What can hang from each mark:
S: H
P: E Z
U: E
J: H M
H: J P S X
M: J Z
Z: M
X: H
E: P

Each row was made from one small tree. Brackets hold a mark, then the marks that hang from it, in alphabetical order. Every link used is in the known rows. Write each row's tree.
(in the rows, 128 means zero)
Known rows:
{S {H {J M} X}}: [112 155 145 138 105 103 164  90 152 101 136 117 125  76 137 177 131 106
 144 168 155 142]
{P E {Z {M {J {H S X}}}}}: [112 212 126 165 151  70 143  94 112 120  90 110 154  78 180 212 160 108
 104 167 140 184]
{U {E {P {Z {M {J {H X}}}}}}}: [121 170 156 143 109  93 131  93  84  88  82 145 141  79 167 191 167 137
 100 150 124 179]
{U {E P}}: [123 125 150 120 117 135 145 121  88 107 105 155 124 123 130 127 139 152
 105 141 117 158]
{P E {Z {M J}}}: [149 188 134 144 146  89 131 115  97 130  98 128 148  88 156 168 140 113
 104 159 144 190]
{X {H J P S}}: [115 107 129 143  97  86 162 109 145 126 132 112 135 112 186 150 116 100
 112 171 132 166]
{Z {M {J {H P S X}}}}: [ 96 157 116 162 120  85 133 102 137 100 117 109 149  75 185 190 133 124
 119 135 140 159]
{S H}: [134 143 141 118 111 111 146 136 141 141 121 116 138 112 132 147 125 117
 131 149 128 130]
{U {E {P {Z {M {J {H S}}}}}}}: [112 164 144 150 100  97 142  88  68 101  81 139 156  90 181 195 153 128
  96 160 129 185]
{Z {M {J {H X}}}}: [112 180 112 143 116  98 126 101 127  95 110 113 126  72 149 189 144 127
 126 125 144 135]
{J H M}: [126 167 120 156 100 110 143  93 122  96 126 128 137  90 119 164 141 147
 134 111 175 110]
{E {P {Z {M {J {H X}}}}}}: [130 154 158 154 105  95 108 108 107  85  90 142 166  98 162 181 154 117
 104 144 156 173]
{X {H J}}: [132 136 129 120  94 105 153 112 130 122 123 119 106 108 143 146 129 106
 121 160 137 138]
{M {J {H S}} Z}: [102 172 161 142 117 100 133 111 107 145 114  94 135  96 189 175 150 114
 126 170 141 141]
{P E {Z {M {J H}}}}: [151 213 135 151 135  74 139 104  99 122  87 118 152  75 157 188 152 117
 101 155 153 179]
{H J {P E {Z M}} X}: [148 152 147 177 148  62 144  95 155  96 115 130 167  84 174 161 143 108
  99 164 136 218]
{H J {P E Z} X}: [146 147 169 158 162  72 151 102 153 110 119 126 150  99 176 154 152 103
 104 177 130 209]
{U E}: [122 142 128 123 129 123 147 111 104 127 115 134 110 109 131 136 142 146
 121 134  99 139]
{X {H {J M} {P E} S}}: [119 144 124 158 113  78 189  96 133 115 135 122 136  91 176 157 116 119
 108 177 169 180]

Write each row's tree:
[134 157 153 125 120  96 138 121 117 120 119 111 128  87 164 161 137 126
 117 139 152 142]
{M {J {H P}}}
[141 187 125 147 128  81 146 115 120 107 108 115 145  69 153 167 132 137
 105 133 162 169]
{Z {M {J {H {P E}}}}}
[105 175 154 198 140  68 156  95 148 113 127 115 166  84 182 169 153 157
 119 150 168 161]
{J {H {P E} S X} {M Z}}
[128 181 157 145 145  71 156 109 105 138 103 105 155  89 197 186 151 110
 103 173 147 180]
{M {J {H {P E Z} S}}}
[139 144 125 171 110  53 161 100 136 126 109 116 166  95 199 169 127  99
  92 182 138 209]
{X {H J {P E {Z M}} S}}
[140 125 149 163 134  77 102 115 142 113 122 136 166  90 189 161 136 119
 114 137 127 185]
{H {P {Z {M J}}} X}
[145 182 153 183 140  61 146  95 144  99 114 133 166  78 160 174 163 150
 113 132 171 161]
{J {H {P E Z} X} M}
[ 99 166 147 155 113  92 138  86  81  95  81 138 148  86 185 203 162 127
 100 163 119 184]
{U {E {P {Z {M {J {H S X}}}}}}}
[118 141 127 190 162  65 136 111 150 122 113 126 186 109 196 168 140 121
 103 154 119 203]
{H {P E {Z M}} S X}
[106 136 133 162  83  96 156  88 122 126 134 114 130  99 174 160 124 108
 128 179 159 150]
{X {H {J {M Z}} S}}
[153 177 163 179 122  76 147 109 135 115 123 127 165  82 149 141 143 168
 115 136 186 160]
{J {H {P E}} {M Z}}
[144 112 143 132  92  87 150 116 147 119 130 122 126 108 164 134 120 111
 111 155 139 160]
{X {H J P}}
[132 121 127 158  99  66 125 117 122 140 113 123 165 101 213 172 121 108
 104 159 132 179]
{X {H {P {Z {M J}}} S}}
[108 145 138 198 117  69 135  82 143 101 126 126 180  92 189 190 153 133
 125 134 159 150]
{J {H {P Z} S X} M}
[127 117 169 179 118  92 135  88 159  92 154 132 146  86 170 136 130 131
 131 157 161 176]
{H {J {M Z}} P X}
[128 145 146 183 136  80 172  79 122 110 133 126 173  91 187 165 126 101
 107 186 171 212]
{H {J M} {P E Z} S}
[144 125 155 141 102 118 104 122  91 101 101 154 168 113 157 153 129 114
 100 147 157 185]
{E {P {Z {M J}}}}
[129 158 189 148 129  82 119 122 140 130 121 105 135  82 190 159 157 132
 120 153 142 154]
{M {J {H P X}} Z}
